Each row was made from one path, in order. Every step used is in the known rows, and no mark comes twice. Write each row's path.
Known rows:
rovi, dutiru: [-38  20 -25 -15  -6  17  26 -13  39   1  22   8  39  52   6 -33  38  -2
 -14 -44  18  18  29  -5  13 -21   2 -12  14   2  -8   8   2 -12  11  10
 -29 -22 -18  21   4]
dibinet, vezok, razup, zudig: [-14 -13 -39  -4 -18  24  18 -45  10  -3  25  11  32  52   4 -16   0 -28
  -9  -1   6   0  56 -31   1 -26  17  -4   4  27   0 -11  12 -22   6   3
 -42   6  -3  11  22]
kazaz, razup, zudig: [-20  10 -33 -10  -9  20  46   5  22   3  15   6  16  44  17 -28  14   4
  -4  -9  31  19  43  -4  -1 -25  20 -29  17  -9  14  -3  29 -13   2  -9
 -28  -6 -11  18  22]
razup, zudig, dibinet, vezok, besulan: [  6 -29 -39   8 -35  -7  26 -47  -9 -10   5  -8  38  31   3 -16 -38 -31
  -7 -25  17  14  51 -13  16 -21  40  -5   5   5   2  21  17 -18  14 -20
 -31   5   3  34  14]
rovi, rasu, vezok, razup, zudig: [-10 -26 -15   8 -21   4  53 -43  15 -10  11  15   3  48  19 -13  29 -26
  12  33   8   6  51 -11   6 -24  10   5  -4  24   2   5  28 -40   1  20
 -19 -22  -7   0  19]
rovi, rasu, vezok, razup, kazaz: [ -8 -19 -12   5 -14  14  21 -49  31 -24  -2  16 -20  34  37 -11  33 -11
   9  26  23   3  23  -8  25  -4   0   5  -2  56 -16   6  22 -25 -11  35
  -8 -45  -5  -1  25]
besulan, zudig, razup, kazaz, dutiru, rovi, rasu: [-40  10 -22  -8  15   3 -14  33  43   6  12   0  -7  36  48  -1  11   7
 -18 -43  32  11  12  -6  -7 -20  21 -29   1  85   6  16  18   2  45  25
  -3 -60  -3 -13   0]
dutiru, kazaz, razup, zudig, dibinet, vezok, rasu: [-10 -36 -32  10 -39  14  25 -24  11 -22  -2  -8  28  25  21  -2 -27   9
 -11 -16  19   7  36 -25   6 -29  32  -5  -7 -19  28  -1  35 -13  10 -24
 -31 -10 -17  18  32]
rasu, vezok, razup, zudig: [ -7 -18 -15  -2 -30  13  44 -47  15  -1  26  20  16  36   5 -27  19 -28
   3  16   7  -2  49  -9   4 -10   4   1  -8  17   6  -4  18 -38 -18  11
 -26  -6   1  13  26]
dutiru, rovi, rasu: [-48   8 -34  -9  -9   9  35  14  37  -8 -15   5  12  45  35 -16  38 -14
  -2  -7  22  20  38 -13  26 -33  29 -33  16  22 -20  24  25 -15  26  11
 -26 -34 -16   9   6]
zudig, razup, kazaz, dutiru, rovi: [-25  30 -22 -11  15   5 -20   9  44   6   6  11  -4  11  28 -19  10   5
 -23 -60  36   3  21 -15   6  -4   4 -36  -1  62  -6  -4   9   2  21  29
 -21 -44   1   3  14]
kazaz, dutiru, rovi, rasu, vezok, razup: [-42 -18 -14   8 -27  13  14 -12  56   2   4  27  -1  44  32  -7  32   3
  -1  10   0  11  47 -25   2 -27   2 -28   1  42  -6   7  29 -27   2  35
 -29 -38  -9  -7  10]
dutiru, rovi: [-41  19 -37 -21 -10  19  19  13  38  -2  -4   7  26  32  20 -33  25 -15
 -17 -22  15   9  33  -8  25 -19  19 -36  13  14 -15  14  16 -13   6   5
 -33 -18  -4  17   4]
kazaz, razup, zudig, dibinet: [-14  -3 -37  -4 -20   9  52   6  21  -2   0  -2  21  35  40 -13 -10   2
   0 -13  27  23  40  12  -1 -21  34 -21  15 -27  22  11  28 -20  -3 -16
 -21  -6 -17  28  31]
rovi, rasu, vezok, besulan, zudig: [-18 -43 -11  -1 -37   2  42 -34  17 -13  19  -3   9  37  20 -25   7 -16
  -3   4   7  16  27   4   5 -14  21  -9   6  35  -4  44  24 -23  18   5
  -5 -37   3  14  -7]
dibinet, zudig, razup, kazaz, dutiru, rovi, rasu: [-35  25 -21  -8   9  -1 -28  10  48   4  -3   5 -16  21  47  -1   3  -7
 -23 -62  38  17  14 -15   3 -26  12 -43  22  64 -29  13  23  -7  36  25
   2 -55 -17  -1  12]
rovi, dutiru, kazaz, razup, zudig, dibinet, vezok: [-14  -2 -37   1 -14   1   8 -23  34  -1   4   1  38  65   1  -6 -14  19
 -12 -33  34  24  48 -21  15 -43  47  21  -2 -17  19   2  19   0  22 -21
 -39 -11 -29  26  16]
dibinet, vezok, besulan, zudig, razup, kazaz: [  4 -25 -21 -21  -9  11 -22 -46   6  -7  29  -3  12  20   3 -15 -31 -22
 -32 -48  32  -4  27 -15   2   6  26  -9  -3  83  -9  20   0   9  33   6
 -12 -26   5  19   2]
rasu, vezok, dibinet, zudig: [  5 -18 -26 -14 -43  11  22 -39  33 -18  16   2  32 -13  18 -44  14 -41
 -12 -40   4  11  27 -12   8 -21   7 -29  31 -11  -6  20  24 -36 -19 -13
  -6 -22  -7  50  33]
zudig, razup, kazaz, dutiru, rovi, rasu, vezok: [-13   2  -7  -2  12  -9  -1  -1  56  -4   1  16 -27   5  29  -1  25  -3
  -2 -23  39  10  31 -19  19 -10  11 -23  -9  63 -16   7  22  -4  21  38
 -13 -71 -10   0  12]
razup, kazaz, dutiru, rovi: [-35  39 -32  -4  -1  15 -10  29  40  -7  -2  11  -6  29  31 -27  18  18
 -10 -44  27  14  12 -16  19 -19   4 -37   8  44  -2  -6  16  -3   3  21
 -24 -38   6  11  14]
kazaz, dutiru, rovi, rasu: [-50  13 -38   4  -4   9  18  30  55  -4  -1   9   6  41  40 -14  30   8
  -1 -24  13  26  35 -26  10 -40  18 -45  21  21  -3  12  26 -15  24  18
 -32 -42  -9  -2   2]
dutiru, kazaz: [-30  15 -44 -13 -16  10   4 -20  32 -10  -3  10  29  21  22 -31  10   1
 -10 -26  12  13   7 -18  24 -22  14 -12  14   3   3   3  15 -12   3  -9
 -30 -24 -13  25  12]
besulan, vezok, razup, kazaz: [-22   6 -16  -5 -22  23   0 -36  18 -12  16  15  23  36  45 -37   9  -1
 -13  -7  16 -16  26 -14  15  16 -16 -13 -10  43  -2   5  10  -7  -4  27
 -10 -14   0  15  18]
rasu, vezok, razup, zudig, dibinet: [  0 -24 -17   5 -35   4  48 -42  10  -4   8   8  25  32  29 -17  -3 -28
   4  13   6   0  45   7   5  -6  13  11 -11  -3   9   9  21 -43 -26   7
 -20  -3  -8  21  30]
rasu, vezok, besulan, zudig: [-17 -32 -11 -17 -44  10  31 -33  10  -9  30   4  24  27   9 -41  -7 -17
 -14 -21   5   8  27   6   3   0  12 -15   1  26   3  35  15 -23   0  -4
 -14 -22   8  29  -1]
razup, kazaz: [-13  21 -32 -12  -1  18  10 -12  27 -20   4   4   1  18  25 -32  20  -8
  -5 -29  30  14   8   3  25  -6   6 -17  13  26  -8   1  11  -7  -3  14
 -14 -32  -4  20  19]
dibinet, vezok: [ -7 -10 -47 -10 -19  31  -1 -27  28 -17  18   5  33  27   6 -23  13 -25
 -11 -15   6  16  46 -30  21 -22  21 -26  16  -2 -11   5   9  -9  11   6
 -40 -23 -20  30  16]
rovi, rasu, vezok: [-13 -18 -21  -4 -22   9  39 -27  39 -22   5   9   5  19  27 -20  38 -23
  11  18  12  21  35 -10  23 -18  13 -14   8  -3 -13  21  25 -24   8  15
 -16 -48 -21  17  15]
dibinet, zudig, razup, kazaz: [-10  25 -20 -26   3  17 -21 -31  22  -3  16   1   5   0  35 -19  -2 -32
 -31 -61  37   6   8  -2   9   7   2 -27  18  41 -33   7   7 -12  14   9
   5 -33 -21  29  19]
besulan, zudig, dibinet, vezok: [-10 -33 -45 -15 -30  28   3  -8  21 -16  18 -12  49  33  36  -7 -22 -24
 -15 -23   0  20  29   0   3 -17  38 -11   6  -5   8  30  11 -14   6 -15
 -24 -22 -24  36  20]

Which path is each row?
[-20  10 -30 -30 -13  19  -3 -34  32   9  26   4  31   9  32 -19   1 -43
 -35 -56  17   8  25  -5   0  -3   2 -41  30  10 -28  18  11 -24  14  -1
 -12 -21 -30  32  14]  dibinet, zudig, razup
[-46  21 -27 -16  -9  16  12 -10  54   3   7  16  28  58   4 -27  25  41
 -19 -40  30  17  22 -13  12 -29  11  -4  17   0   6  -2  14  -1  18  -5
 -32 -25 -24  21  -1]  rovi, dutiru, kazaz, razup
[-33  43 -20 -19   4   9 -38   5  41  11  11   9  -3  12  34 -20  -8  -7
 -33 -86  35   9  12 -14   6 -10   2 -46  15  60 -26   0  14  -7  21  19
  -3 -42  -9  17  15]  dibinet, zudig, razup, kazaz, dutiru, rovi
[-18 -40 -42 -11 -37  39   0 -34  22  -4  24  -2  51  44  42  -1 -24 -22
 -21  -8 -11   5  33  -5 -13 -11  25  -8   3  21   6  22   6 -17  -1  -5
 -24  -4 -19  21  17]  besulan, zudig, dibinet, vezok, razup
[-40  28 -32   8   7   3  -1  29  46  -9 -13   7 -21  42  45 -14  27  17
   3 -33  31  24  14 -17  22 -32  16 -33  13  50  -5   4  21  -4  22  27
 -15 -50   0  -5  13]  razup, kazaz, dutiru, rovi, rasu
[-17   2 -41  -1 -17  -2  31  -3  24  -5 -15   2  25  32  36 -12 -20  18
  -2 -14  30  22  27   0  11 -31  38  -2   6 -24  25   5  31 -17   0 -27
 -27 -10 -17  27  26]  dutiru, kazaz, razup, zudig, dibinet
[-28  10 -12  -3 -19  19  -6 -13  41  -4   6  27 -15  27  26 -24  21   9
  -8 -16  17  -2  29 -22  12  -4 -10 -17 -11  66  -4 -10  18 -14 -17  38
 -20 -37  11   3  23]  rasu, vezok, razup, kazaz, dutiru, rovi
[-10   3 -41  -1 -17  -1  45  -4   6  -6   2  -6  32  27  33 -24  -6 -23
   4 -25  10  18  28  12   8 -17  24  -9   8 -24  11  15  17 -30  -5 -16
 -24  -6 -12  31  25]  razup, zudig, dibinet
[-29 -19 -12  -2 -47  21  39 -12  22 -22  30   1  43  19  42 -44  14 -13
 -16 -16  -3 -13  27 -21   8  13 -18 -39 -11  -7   8  19  22 -14   9  17
 -17 -18  -7  15  15]  besulan, vezok, rasu
[ -7 -44 -15  -7 -52   4  39 -32   7 -10  17  -6  31  19  33 -31 -25 -19
 -12 -19   6  11  21  17   3   3  21  -3  -1   8  11  46  17 -26  -4 -14
  -8 -23   2  38   9]  rasu, vezok, besulan, zudig, dibinet
[-16  27 -37   1   0  15  -8   2  35 -15  16   7   1  18  32 -28  11  17
  -4 -50  21  17   5 -13   4 -13  -8 -28  16  31   3 -12   9  -7   1  22
 -19 -39  -5  16  26]  razup, kazaz, dutiru
[-43  23 -30 -12 -11   9   3 -20  43  -1   8  11  40  50   5 -31  27  15
 -17 -48  18  11  12 -12  25 -27   7   4  12   2   1   4   5  -9  15   2
 -32 -26 -19  21  -4]  rovi, dutiru, kazaz
[-16  26 -28  -9  -2   0 -33   3  40   6   9   7  11  -8  29 -25  -2 -11
 -32 -91  29   3  13 -29  -7 -28   6 -47  29  64  -6   4  15 -11  16   8
  -1 -34   6  27  26]  vezok, dibinet, zudig, razup, kazaz, dutiru, rovi
[ 20  -2 -14  -3 -17  -1 -19 -42  43  -8  28   8   7 -35  24 -24   1 -16
 -19 -69  24   3  14 -23  -5 -12 -10 -25  17  37   4   4  14 -24  -6   8
   6 -50  -4  41  37]  rasu, vezok, dibinet, zudig, razup, kazaz, dutiru
[ -3 -14 -24 -18 -36   4   3 -38  33   0  33   3  60  -8  36 -45  -5 -39
 -32 -57   6 -11  38 -26  -7  -2  -1 -42  21   3   0  32  13 -21  17 -10
  -2 -11 -16  45  19]  besulan, vezok, dibinet, zudig, razup
[-16 -25 -30  -3 -39  30  23 -32  21 -26  25  -2  34  15  14 -19  10 -24
 -17 -23   2   1  35 -33  12  -9   5 -36   3   4  -6   2  18 -14  12   9
 -34 -25 -13  15  22]  dibinet, vezok, rasu
[ -6   2 -16   2 -21  18 -12 -36  39 -10  22  26 -11  20  29 -23  16  12
  -1 -12  10   2  16 -18   6   0 -25 -12  -6  50   6 -16  13 -20 -23  40
 -15 -37   1  12  31]  rasu, vezok, razup, kazaz, dutiru
[ 14 -24 -30  -7 -30   5  46 -35  37 -22  14   8  35 -13   7 -41  33 -24
   0 -16   4   9  36 -17  17 -25  12 -17  16  -4  15  14  17 -32 -18  -2
 -25 -25   0  40  34]  rasu, vezok, dibinet
[-24  14 -38  -9  -9  10  24  -2  26  -1  -1  11  16  40  13 -24   5  21
  -7 -18  36  18  30  -8   9 -35  28 -13   9  -6  22  -8  27 -12   9 -24
 -31 -11  -6  17  18]  dutiru, kazaz, razup, zudig
[-15   0 -43 -18 -32  17  12 -19  29  -7  15  -3  42   2  30 -41  10 -31
 -20 -53   6  14  17 -16  -3 -32   8 -39  49  -3  -3  20  18 -33  -8 -17
  -8  -5  -5  44  27]  vezok, dibinet, zudig
[ 12 -25 -18 -17 -30   5  15 -52  39  -5  27  10  34 -28  14 -31  11 -53
 -26 -46   8   2  37 -14  -3 -12   9 -26  26   9  -9  23  14 -33  -5  -8
  -3 -31 -12  48  31]  rasu, vezok, dibinet, zudig, razup
[  5   5 -21  -1 -20  -3 -30 -20  35  -2  35   6  29 -15  51 -38 -15  -8
 -29 -81  19  -6  16 -32 -18  -2 -15 -38  14  35  10  15  12 -10  15   9
   9 -29  -7  34  29]  besulan, vezok, dibinet, zudig, razup, kazaz, dutiru
[-22 -25 -32  -7 -40   6  32 -14   4  -4  15 -13  40  28  40 -25 -28 -11
 -19 -40   6  10  10  18  -3  -9  22 -15  13  13  12  42  12 -23   4 -17
 -10  -9   1  31   5]  vezok, besulan, zudig, dibinet
[-28 -14 -14 -10 -18   7  36  -4  45 -14 -12  11   4  31  25 -20  44 -23
   3  12  20  17  47 -12  34 -25  27 -19   2  11 -22  25  28 -19  10  17
 -22 -46 -10   9   6]  dutiru, rovi, rasu, vezok
[  7   8 -27 -15  -6   5  -3 -38  25  -4  14   2  19 -19  29 -27   4 -34
 -27 -68  35   0   8 -10   0 -15   8 -28  34  43 -11  10   9 -19   3  -4
   8 -23  -5  38  31]  vezok, dibinet, zudig, razup, kazaz
[-11 -52  -4 -10 -21 -10  35 -48  24  -1  30   0  11  21  24 -12   0 -24
 -16 -10  18   4  33   0  -6  -5  19  -9  -5  53 -10  45  18 -22  33   7
  -6 -44  -6  10  -6]  rovi, rasu, vezok, besulan, zudig, razup
[-14   8 -23 -29   6  12  -1  -4  22  -2  29  -4  15  14  31 -18   4 -14
 -23 -41  30   2   2  15  -5  11   9 -11   2  56  -1  14   1  -1  14  13
   1 -38  -6  13  11]  besulan, zudig, razup, kazaz
[ -9 -16 -37   6 -24  29 -34 -15  25 -10  23   0  18  43  58   0 -32   8
 -17 -33   2   9  10 -12 -17 -11   8  -6  -2  52  17   2   9  -8  -1  14
 -14 -24  -7  15  25]  besulan, zudig, dibinet, vezok, razup, kazaz, dutiru
[-28 -26  -9   0 -33 -11  42 -24  27  -6 -15   7  -1  30  11 -24  23 -20
  -3   5  21  12  45 -16  35 -20  26 -20   4  38 -21  36  25 -22  18  14
 -22 -38   6  14  -7]  dutiru, rovi, rasu, vezok, besulan
[-16 -49 -31  -5 -49  34  22 -11  13 -25  30 -20  46  19  41  -3 -20 -24
 -22 -28  -8   5  18  -5  -4  -4  19 -21  -5  -1  14  28  15 -19  10  -9
 -20 -23 -18  24  23]  besulan, zudig, dibinet, vezok, rasu
[  0 -18 -49   1 -19   9   6 -22  23  -9 -10  -2  28  36  16  -3 -31  12
  -4 -13  28  23  47 -17  18 -36  52   0  -1 -22  17   2  28  -7   9 -29
 -34 -11 -25  31  30]  dutiru, kazaz, razup, zudig, dibinet, vezok
[ -1 -17 -26  -4  -6   9 -36 -37  18   0  42   0   9  23   7 -12 -35  -1
 -29 -67  24   3  19 -27 -18  -5  12 -21   0  87  12  10   2  10  38  12
 -17 -35   5  13   3]  dibinet, vezok, besulan, zudig, razup, kazaz, dutiru
[-19 -25 -15   1 -30  17  36 -45  40 -11   8  19   9  32  33 -13  38 -21
   5  34   5   6  39 -13  13 -15   2  -6   6  27 -12  12  22 -33  -5  26
 -20 -30 -17   8  19]  rovi, rasu, vezok, razup
[ -7 -26 -37  -6 -22  35 -15 -32  14 -18  12  -7  23  38  48  -4 -27 -15
 -19 -15  12   2  21   1   5   0  20   9  -3  52   5  13   6  -9  -5   8
 -10 -13 -11  20  25]  besulan, zudig, dibinet, vezok, razup, kazaz
[  8   0 -14 -15 -18   0  -7 -33  20 -10  23   2  36 -15  45 -41  -6 -29
 -31 -62  27 -11  21 -23   3   7   0 -27  11  35  -3  26  11 -11  13   5
  15 -22  -8  40  29]  besulan, vezok, dibinet, zudig, razup, kazaz
[-11   5 -40   5 -11  33 -30 -36  38 -10  22  19   6  36  23 -13  -1   7
 -10 -30  11   7  28 -40   2 -17  -7 -22   8  56   0 -23   5  -6  -1  30
 -34 -26  -8   8  25]  dibinet, vezok, razup, kazaz, dutiru
